Every row comes from one small tree of marks. The marks that hang from a mark follow it in brackets, in alphabetical order. Every link used is in the known rows. Which tree was each row made from?
(in the rows, 128 means zero)
Known rows
zemol[lubozuf vidu[sano[samuvol]]]: [124 129 135 208 157 127 125  90 117 111 173 143  65 121 154 107 177 144
  89 121 118 123  35 134 147 125 123 119  84 132 130 159 153  97 108 132
 118]
difa[veno[belog]]: [100 123 113 135 143 136 126 151 125 116 114  83 157 101 115 162  93  72
 126 144 128  98 164 109  97 122 145 152 130 129 101 121 122 126 173 118
 107]
kerur[mapof[lubozuf[zemol]]]: [ 79 135 137 156 149 177 155 143 147 125 131 166 101 121 102 113 133  77
 173 124 186  84 116  76 109 145 111 136 120 121 132 133 104  98 180 130
 150]
sano[samuvol[bago] vidu]: [ 83 143 124 117 138 179 162 127 125  76 139 130 116 148 125 109 178 132
 120  77 120 169 115 145 131 117 108 106 116 143 124 120 124 112 107 150
 148]
zemol[lubozuf[mapof[kerur]] vidu[sano]]: [154 121 120 188 150  98 115 107 175 145 202 192  65 140 154  97 162 153
 109 107 118 105  60 149 155 133 124 104  90 115  93 149 132 102 116 134
 101]
bago[mibo[lapag[belog[veno] gikog]] samuvol]: [168 123 131  94 139 118  66 113 124 102 114 120 131  95  98 158  93 153
 118 175  86  92 144 127 136 138 126 157 160 149 140 103 182 134  84 117
 150]
zemol[lubozuf[mapof] vidu[sano[samuvol]]]: [142 114 131 189 145 111 145  86 158 119 174 180  62 131 164 111 165 152
  92 108 110 133  40 158 164 144 127  99  85 108 116 157 161  93 127 142
 126]
vidu[sano[samuvol[bago[mibo]]] zemol[lubozuf[mapof[kerur]]]]: [163 115 139 185 131 151 112 100 146  95 122 191  68 151 130 113 153  94
 126  65 119 159  67 190 185 159 128  69 110 122  86 172 131  71 170 171
 114]
belog[lapag veno[difa]]: [105 159 151 131 105 123 114 172 117  96  27 108 172 111 163 111  99 126
 178 156 153 120 148 117 142 138 102 146 111  96 150  97 108 143 174 141
 151]
sano[samuvol[bago[mibo]] vidu[zemol]]: [ 90 141 147 114 123 170 143 103 108  52 115 149 108 162 118 106 168 117
 132  65 116 185 102 166 148 134 122 100 127 126 111 142 126  69 134 156
 156]
samuvol[bago]: [105 129 115 130 133 145 105 144 115 105 145  95 114 126 126 145 124 106
 138 111 159 171 144  89 103 143 129 113 158 130 135 107 111 120 112 151
 107]
mapof[kerur lubozuf[zemol[vidu[sano[samuvol]]]]]: [ 90 138  93 165 145 150 122 122 119 174 184 195 107 164 132  83 163  87
 148  89 148  65  88 124 161 114 138 127  59 141  89 167  29 110 119 146
 157]
veno[belog[lapag] difa]: [116 123 185 135 109 108 131 179 103 115  83  89 155  96 168 157 102 143
 156 145 172  93 165 116  88  92 131 138 118 110 120 127 128 150 207 135
 119]
lapag[gikog mibo[bago[samuvol]]]: [184 106 115  89 139 134 112 102 120 156 138  53 148 150  87 162 118 166
  92 149 118 164 161  88 108 127 109 143 206 168 174  85 167  97  91  73
 113]
zemol[lubozuf[mapof[kerur]] vidu[sano[samuvol[bago]]]]: [157 116 123 192 155 121 119 105 166 139 191 170  63 154 166 108 169 135
 107  85 115 145  52 178 165 149 115  83  81 121 104 146 139 110 113 154
 111]
belog[lapag]: [111 109 161 129 125 156 112 146 135  91  96 128 112 120 117 139 117 121
 165 140 164 126 140 104 150 111 129 125 113 104 125 116 128 122 138 139
 135]
lubozuf[mapof zemol[vidu[sano[samuvol[bago]]]]]: [113  90  86  74  99 102 156 102 170 148 169 192 100 175 148 118 149 115
 127  99 138 157  86 132 147 162 157  70 123  79  84 147 107  70 150 174
 176]
bago[mibo[lapag[belog[veno[difa]]]] samuvol]: [150 141 136  99 125  93  88 113 102  83 110 118 125  85 124 155  78 153
 130 171  90  70 131 137 119 132 144 176 132 136 140 118 164 137 100 131
 165]
lapag[gikog mibo[bago]]: [164 110 124 104 134 132 137 115 127 160 128  65 166 152 102 146 116 151
  97 144 133 175 173  80 108 115 112 145 199 153 174  91 165 110  95  62
 106]
lapag[belog[veno] gikog mibo]: [140 141  94 118 121 112 126 142 142 206  81  93 231 148  98 135 126 124
 106 166 116 141 164 129 127 151  74 183 168 149 163  98 118 186 106  36
 106]
vidu[sano[samuvol[bago]] zemol]: [113 104 110 147 126 163 129 106 112  87 114 146 103 146 119 120 174  85
 139  93 137 165  60 148 152 120 147  62 124 134  88 190 108  56 175 159
 116]
lubozuf[mapof[kerur]]: [138 109 113 107 132 128 153 148 186 153 160 174 118 151 128 124 116 130
 148  97 138 100 138 144 148 117 134 114 113 108  94 120 107 118 111 124
 113]
mibo[bago[samuvol] lapag]: [160  95 148  93 139 134 133 125 110  87 178 102  66  70 111 165  84 160
 122 156 106 106 149  87  81  80 177 116 143 164 148 122 179 124  96 166
 129]
belog[veno[difa]]: [ 92 172 113 129 113 107 138 160  99 116  69 103 179 110 164 106 107 131
 146 147 136 108 132 105 110 137 110 161 131 113 158 109 100 127 146 120
 134]
samuvol[bago[mibo[lapag[belog]]]]: [121 126 139 125 130 124  94 130 120  88 133 115 114 102 131 154  88 103
 138 131 136 155 158 110 108 138 146 133 148 123 132 117 151 149  91 147
 127]
samuvol[bago[mibo[lapag[belog[veno[difa]] gikog]]]]: [139 153 133 122 124 110  88 145 116  99  91 100 164 111 151 143  90 125
 140 146 120 164 170 117 103 152 121 131 170 124 149  98 158 159 114 135
 126]
mapof[kerur lubozuf[zemol[vidu[sano[samuvol[bago[mibo]]]]]]]: [ 94 144 100 163 144 143  94 110 115 156 173 182 101 168 141  88 145  74
 152  81 157  99 103 123 168 139 136 124  76 133  94 152  37 101 111 160
 167]
gikog[lapag[belog mibo[bago[samuvol]]]]: [135 117 113  70 128 105 133  97 109 171 159  63 128 111 109 159 131 146
  82 164 140 104 159 139 123 114 176 149 131 132 130 149 138 192  83 120
 126]
zemol[vidu[sano]]: [ 93 112  97 136 143 102 119  97 127 116 176 139 104 136 144 105 163 140
 123 140 138 114  59  97 134  95 153 110 114 116 100 167 117  66 105 116
 127]
mibo[bago[samuvol] lapag[belog[veno[difa]] gikog]]: [185 128 143  83 127 117 137 149 104 139 136  89 145  79 116 150 104 192
 130 182  60 112 176 120  68  93 149 119 166 167 164 109 184 186 117 139
 109]
samuvol[bago[mibo[lapag[belog[veno] gikog]]]]: [132 138 130 124 131 127  79 143 129 104 102 107 148 107 133 145  87 107
 134 141 128 171 174 108 119 155 118 127 167 127 146  95 157 158  97 136
 123]

Write each row's tree
[ 94 173 117 123 104  99 162 155  98 155  98 116 182 107 141 112 125 138
 151 155 112  91 144 135  99 121 126 173 111 116 145 129  90 186 131 109
 118] => lapag[belog[veno[difa]]]
[127 131 128 207 150 107 104  98 121 112 188 151  65 110 144 105 170 150
  95 135 123 116  50 108 131 128 129 124 107 127 121 153 141  94 113 130
 105] => zemol[lubozuf vidu[sano]]
[163 132 145 179 139 136 133 144 165 141 165 175  79 122 128 127 122 140
 115  99 126 105 128 145 137 148 111 135 113 123 124 109 131 140 118 136
  93] => zemol[lubozuf[mapof[kerur]]]
[117 151 135 132 101 105 109 161 129 115  12  91 201 128 160 125  83 116
 157 163 162 129 148 122 147 155  83 175 119 103 163  89 105 146 170 101
 164] => belog[lapag[mibo] veno[difa]]
[150 106 138 184 121 152 154  97 142  95 119 206  73 131 123 115 169 119
 115  88 112 136  48 177 172 139 138  76 107 123  93 191 142  67 192 158
 113] => vidu[sano[samuvol] zemol[lubozuf[mapof]]]
[131 146 140 126 128 142 133 136 106 106  72  91 166 125 162 141 113 115
 132 127 110 165 139 158 128 141 113 123 131 132 163 109 167 160 111 131
 143] => sano[samuvol[bago[mibo[lapag[belog[veno[difa]] gikog]]]]]
[109 102 115 146 125 156 151 101 114  92 112 167 105 141 116 109 176 101
 136 104 131 128  50 148 161  97 153  80 113 131  87 200 115  49 173 138
 123] => vidu[sano[samuvol] zemol]
[159 135 153 103 122 115 168 160 115 147 119 106 167  81 138 131  98 175
 138 176  78 127 189 111  68  78 149 120 156 149 166 118 180 201 121 124
  99] => mibo[bago lapag[belog[veno[difa]] gikog]]
[178 154 110  84 111  93 134 125 102 200  94  48 211 139 108 145 118 178
 111 174  80 141 179 133  92 139  98 174 183 159 187  88 137 177 114  64
 114] => lapag[belog[veno[difa]] gikog mibo[bago[samuvol]]]
[111 144 114 108 104  91 167 128 116 188 106  79 173 117 116 131  86 111
 121 158 128 137 178 119 114 131 123 200 124 131 176 109  98 186 100  77
 129] => lapag[belog[veno] mibo[bago]]
[ 75 129 121 162 155 157 144 124 151 127 150 178  93 129 115  94 154  83
 168 130 181  85  79  78 121 136 118 117 107 117 113 159 102  74 180 131
 155] => kerur[mapof[lubozuf[zemol[vidu[sano]]]]]
[121 122 136 127 136 128  85 129 123  68 128 112 106 105 138 154  79 100
 133 125 152 163 153  92 116 141 142 127 156 124 135 107 158 118  94 153
 136] => samuvol[bago[mibo[lapag]]]
[126 123 127 106 110  99 177 110 112 180 148  86 148 125 102 150 105 129
 118 149 126 131 167 118  97 102 146 185 128 136 161 126 116 172  90  74
 117] => lapag[belog mibo[bago]]
[113 152 112  82 113  81 154 123 102 179 102  61 179 107 150 129 116 139
  99 170 147 111 172 144 121 122 160 161 125 115 145 142 122 214 109 111
 132] => gikog[lapag[belog[veno[difa]] mibo[bago]]]
[116 109 129 138 135 134 104 151 145 115  78  76 174 115 110 179  77  62
 132 156 147 114 172 121 121 132 131 160 121 121 107 111 126 137 188 105
 124] => difa[veno[belog[lapag[mibo]]]]
[154 132 144  90 117 103 152 144  93 124 143  97 115  62 128 150  87 170
 137 175  75  91 164 123  68  89 168 142 125 155 159 125 157 188 118 158
 128] => mibo[bago[samuvol] lapag[belog[veno[difa]]]]
[132 169 117 114 115 119 143 161 111 178  87 103 217 128 127 113 148 164
 142 164  92 117 160 132 100 125 100 144 160 131 150 109 123 185 132  84
  93] => lapag[belog[veno[difa]] gikog]
[161  82 169 112 129 134  91 154 129 150 106  58 138 113 108 186  95 134
 119 148 167 137 194  99 119 112 110 136 161 146 142  96 155 137 167 110
 115] => veno[belog[lapag[gikog mibo[bago[samuvol]]]]]
[ 86 150 138 112 138 168 147 107 120  55 124 131 112 148 130 108 156 128
 122  78 123 172 124 145 149 126 111 121 122 127 129 116 140  93  92 145
 169] => sano[samuvol[bago[mibo]] vidu]
[133 123 139 109 113 128  91 138 131 119  50  71 141 117 121 141  71 106
 150 159 157 150 169 103 164 157  99 167 127 120 175  77 113 134 138 126
 167] => belog[lapag[mibo[bago[samuvol]]] veno]
[154 148 152 114 109 117 112 155 126 136  13  62 209 138 150 126  89 148
 153 166 140 169 185 108 136 144  81 148 163 116 184  70 143 147 163  96
 142] => belog[lapag[gikog mibo[bago]] veno[difa]]
[ 94 139  88 166 143 151 107 127 118 173 185 181 105 171 137  89 162  79
 153  81 155  96  99 123 154 130 135 112  71 145  91 159  25 114 122 163
 150] => mapof[kerur lubozuf[zemol[vidu[sano[samuvol[bago]]]]]]
[119 114 116  87 135 112 136 106 117 145 139  66 128 115 133 147 115 131
  82 151 177 127 160 105 136 113 170 138 143 121 135 140 146 151  90 122
 131] => gikog[lapag[mibo[bago]]]
[155 105 134 124 137 139 139 154 142 142 149 148 158  97 103 152 130 155
 120 168  96 102 147 116  88  81 138 119 151 154 124 135 176 187 106 101
  90] => mibo[lapag[belog gikog]]
[ 87 133 140 114 123 177 184 114 113  80 127 171 116 155 106  95 190 137
 128  78 108 137  79 167 139  95 127 107 107 135 104 163 115  76 149 134
 143] => sano[samuvol vidu[zemol]]
[132 140 146 150 132 182 155 131 142  95 148 183  87 166 117 104 186 131
 124  41 100 174  94 202 145 144 101  78 108 141 101 137 114 110 153 170
 116] => sano[samuvol[bago] vidu[zemol[lubozuf[mapof[kerur]]]]]
[128  93 175 134 130 150 100 179 136 137 100  97 144 107 124 163 115 121
 139 144 175 123 184  98 125 102 112 118 145 128 117 107 145 147 179 122
  97] => veno[belog[lapag[gikog]]]
[141 125 138 121 136 131  85 132 126  99 130 111 132 113 122 156 100 116
 133 136 126 169 168 108 110 139 134 117 172 133 134 106 169 150  91 133
 115] => samuvol[bago[mibo[lapag[belog gikog]]]]
[ 90 145 101 155 140 138 111 137 115 184 193 185 113 160 124  89 146  97
 156  96 157  67 117 104 135 124 139 144  81 135  99 144  22 121 115 141
 143] => mapof[kerur lubozuf[zemol[vidu]]]
[156 157 118  99 107  93 161 136 109 205  81  59 230 141 125 129 114 163
 118 168  96 154 190 126  92 129  99 175 175 143 187  95 134 187 116  52
 106] => lapag[belog[veno[difa]] gikog mibo[bago]]
[101 139  90  97 122  96 126 128 129 183 103  89 182 112 128 134 125 111
  88 169 163 101 151 144 150 140 141 170 119 118 127 144 108 212 100  99
 131] => gikog[lapag[belog[veno] mibo]]
[153 110 133 185 122 156 133 103 142  91 121 187  69 136 127 124 168 107
 118  75 119 174  58 175 161 160 130  57 121 126  94 178 137  76 194 180
 107] => vidu[sano[samuvol[bago]] zemol[lubozuf[mapof]]]
[131  98  92  75 111 101 131 104 181 163 175 201 100 194 149 102 138 104
 138  84 138 133  93 155 173 153 149  79 105  77  69 139  94  68 120 165
 178] => lubozuf[mapof[kerur] zemol[vidu[sano[samuvol[bago[mibo]]]]]]
[129 138 155 148 130 178 182 126 145 102 147 205  93 162 111  91 189 146
 120  57  96 128  81 203 156 116 106 101  90 136  99 151 120 101 152 144
 124] => sano[samuvol vidu[zemol[lubozuf[mapof[kerur]]]]]
[131 144 144 144 123 147 149 137 154 103 169 218  95 145  97  85 175 161
 126  73 105 117 106 162 130 123 114 111 125 128  82 144 105  99 158 140
 103] => sano[vidu[zemol[lubozuf[mapof[kerur]]]]]
[177 111 139  92 143 123  74 101 121  96 141 124 114  99  90 170 103 163
 113 168  85  89 140 124 125 120 140 147 166 151 129 115 194 126  76 115
 140] => bago[mibo[lapag[belog gikog]] samuvol]
[112  98 102  61  92  87 164 115 165 161 179 194 107 168 137 121 128 135
 131 115 141 129 110 112 123 156 162 105 134  71  95 130 103  80 144 152
 166] => lubozuf[mapof zemol[vidu]]
[154 127 140 175 148 104 122 121 160 157 202 168  69 144 155 115 142 155
 112 102 121 116  84 152 136 147 118 125  95 111 120 120 130 125 104 130
  98] => zemol[lubozuf[mapof[kerur]] vidu]
